Each row was made from one small tree. The marks that hang from a mark follow it in brackets, in alphabetical order. Every link used is in the known rows. Write each row's tree.
In the rows, 128 means zero.
Known rows
B[H]: [168 163 239 165 108 159  66 158 149 112 101 139  96 110  61 135 140 148
  98 151 173]
G[D[H[B Q] V[W]]]: [121  81 125 205  85 144 133 143 111 138 172  79 161 134 129 146  35 167
 110  68 112]
Q[H[B D[R V[W]]]]: [115 141  96 125 114  91 133 143 118 158 165 110 162 121 155 141  90 163
  76  96 116]
D[H R]: [109 125 162 112 104 136 121 137 145 130 124 128 107 120 109 162  89 133
  95 126 142]
G[D[H R V]]: [ 83 148 122 142 138 169 114 121 130 137 157 110 124 131 135 135  34 143
 132 111 143]
V[W]: [149 121 205 119 100 128 105 147 147 162 142 116 138  95  27 200 108 146
  61 120 136]
W[V]: [108 131 187 111 114 128  74 195 133 134  92 128 134 112  38 173 109 171
 134 138 146]
D[H R V[W]]: [102 136 110 102 122 120 122 111 136 150 182 111 137 133 113 142  70 144
  81  96 137]
D[H[B Q] R V[W]]: [117  78  83 153 100 110 156 166 114 128 170 107 144 157 143 131  70 166
  91  58 120]
Y[R]: [154 108 233 147 118 137 130 216 178 148  99 130 113 109  39 173 117 157
 107 126 148]
G[D[H[B Q] R V]]: [ 98  85  99 193 117 162 149 179 110 113 143 104 131 148 168 125  35 162
 141  77 129]
B[H[D Q]]: [123 143 230 156  99 149 108 145 126 119 103 145 117  94  97 126 129 155
  99 142 171]
H[B D[R V[W]] Q]: [105  94 100 130 127 104 162 179 103 152 156 114 157 127 128 134  88 160
  74  80 144]
B[H[D[V[W]] Q]]: [115 156 175 149 116 131 108 123 120 144 156 130 149 109  98 110 107 161
  83 111 166]
B[H[Q]]: [150 125 230 178  99 159  98 179 145 105 101 150 104 115  69 137 129 165
 108 122 156]
H[D[R V[W]]]: [ 93 155 124  77 148 114 129 122 119 178 170 118 153 105  98 150  88 145
  61 118 163]
G[D[H[B] R V]]: [115 120 106 176 126 162 115 157 117 125 146  94 123 144 155 122  44 149
 129 106 141]
H[D[R V] Q]: [ 62 127 147  92 156 144 159 159 110 136 121 139 145 124 121 132  95 161
 121 105 172]
Q[H]: [129 141 223 133 101 139 103 150 160 128 103 140 136 110  72 192 113 160
 117 123 120]
G[D[H]]: [115 128 203 165  90 170  97 112 141 144 131 108 122  95  92 180  55 140
 114 135 132]

Write each row's tree
[ 94 146 138 106 134 147 114 129 136 117 135 120 119 151 122 118  84 147
 124 109 162] | D[H R V]
[ 94 102 135 133 139 136 154 197  95 117 109 123 140 138 141 114 106 166
 120  97 173] | H[B D[R V] Q]
[ 74 115 118  89 145 114 162 141 117 167 168 131 161 114 110 152  81 155
  77  87 151] | H[D[R V[W]] Q]
[ 76 130 207 112 143 152 132 147 112 126 105 125 158 117  94 132 107 169
 133 114 181] | H[D[V] Q]
[126  67 141 161  82 129 158 192 123 104 110 118 112 138 137 148  88 157
 104  89 126] | D[H[B Q] R]
[ 76 104  82 150 121 136 155 125 131 164 203 112 155 123 139 161  12 150
  97  72 108] | G[D[H[Q] R V[W]]]
[108 197 157 123 152 144  89 131 119 129 132 140 105 120 131  83 119 144
 101 150 194] | B[H[D[R V]]]
[ 81 160 151  80 161 147 123 140 112 144 123 128 133 119 112 128 102 147
 111 131 184] | H[D[R V]]
[137 134 211 153  87 122 109 151 128 129  89 112 143 105 124 167 123 161
 104 133 131] | Q[H[B D]]
[124 131 106 117 133 104 127 156 104 165 159 101 145 121 119 133  97 146
  63 108 161] | H[B D[R V[W]]]
[131  85 213 154  96 135 139 185 106 122  83 115 139 107  97 156 127 161
 105 118 156] | H[B D Q]
[113  81 156 137 113 127 164 199 105 130 100 128 126 115 127 153 113 154
  91 111 153] | H[B D[R] Q]
[120 187 122 118 136 121  96 114 126 163 179 127 120 106 123 105 103 144
  58 133 169] | B[H[D[R V[W]]]]
[ 79 103 170  98 127 134 162 165 124 147 109 146 127  98 104 171  99 148
  88 120 152] | H[D[R] Q]
[ 87 157 149 137 143 148 123 151 120 118 129 152 119 126 143  87 109 163
 113 117 181] | B[H[D[R V] Q]]
[100 151 117 134 130 119 134 134 121 153 175 139 135 118 131 107  93 155
  68 104 158] | B[H[D[R V[W]] Q]]
[110 135 171 140 117 142 132 157 130 130 119 156 103  96 124 127 119 143
  83 135 160] | B[H[D[R] Q]]
[117 155 187 148 115 130 103 145 113 118  99 111 157 130 137 126 113 171
 132 120 149] | Q[H[B D[V]]]
[122 200 216 139 133 160  67 117 119 118 114 128 122 118 103  86 130 150
 121 156 204] | B[H[D[V]]]
[102 150 130 127 130 124 126 159 117 125 119 123 143 135 167 123 105 167
 123 116 142] | Q[H[B D[R V]]]
[130  85 141 171  85 119 135 154 112 116 151  93 159 150 117 131  79 173
 104  65 133] | D[H[B Q] V[W]]
[120  92 174 174  98 148 125 172 108  84 106 102 143 164 124 107  97 177
 146  82 158] | D[H[B Q] V]
[115 136 121  95 146 126 123 154 136 164 171 127 140 131  71 159  92 151
  78  93 148] | D[R V[W]]
[125 174 181 127 124 140  96 139 133 139 120 145  90  92 115 123 123 135
  72 164 174] | B[H[D[R]]]
[106 164 208 155 128 154  99 140 118 109 112 136 133 121 112  91 121 167
 127 126 191] | B[H[D[V] Q]]
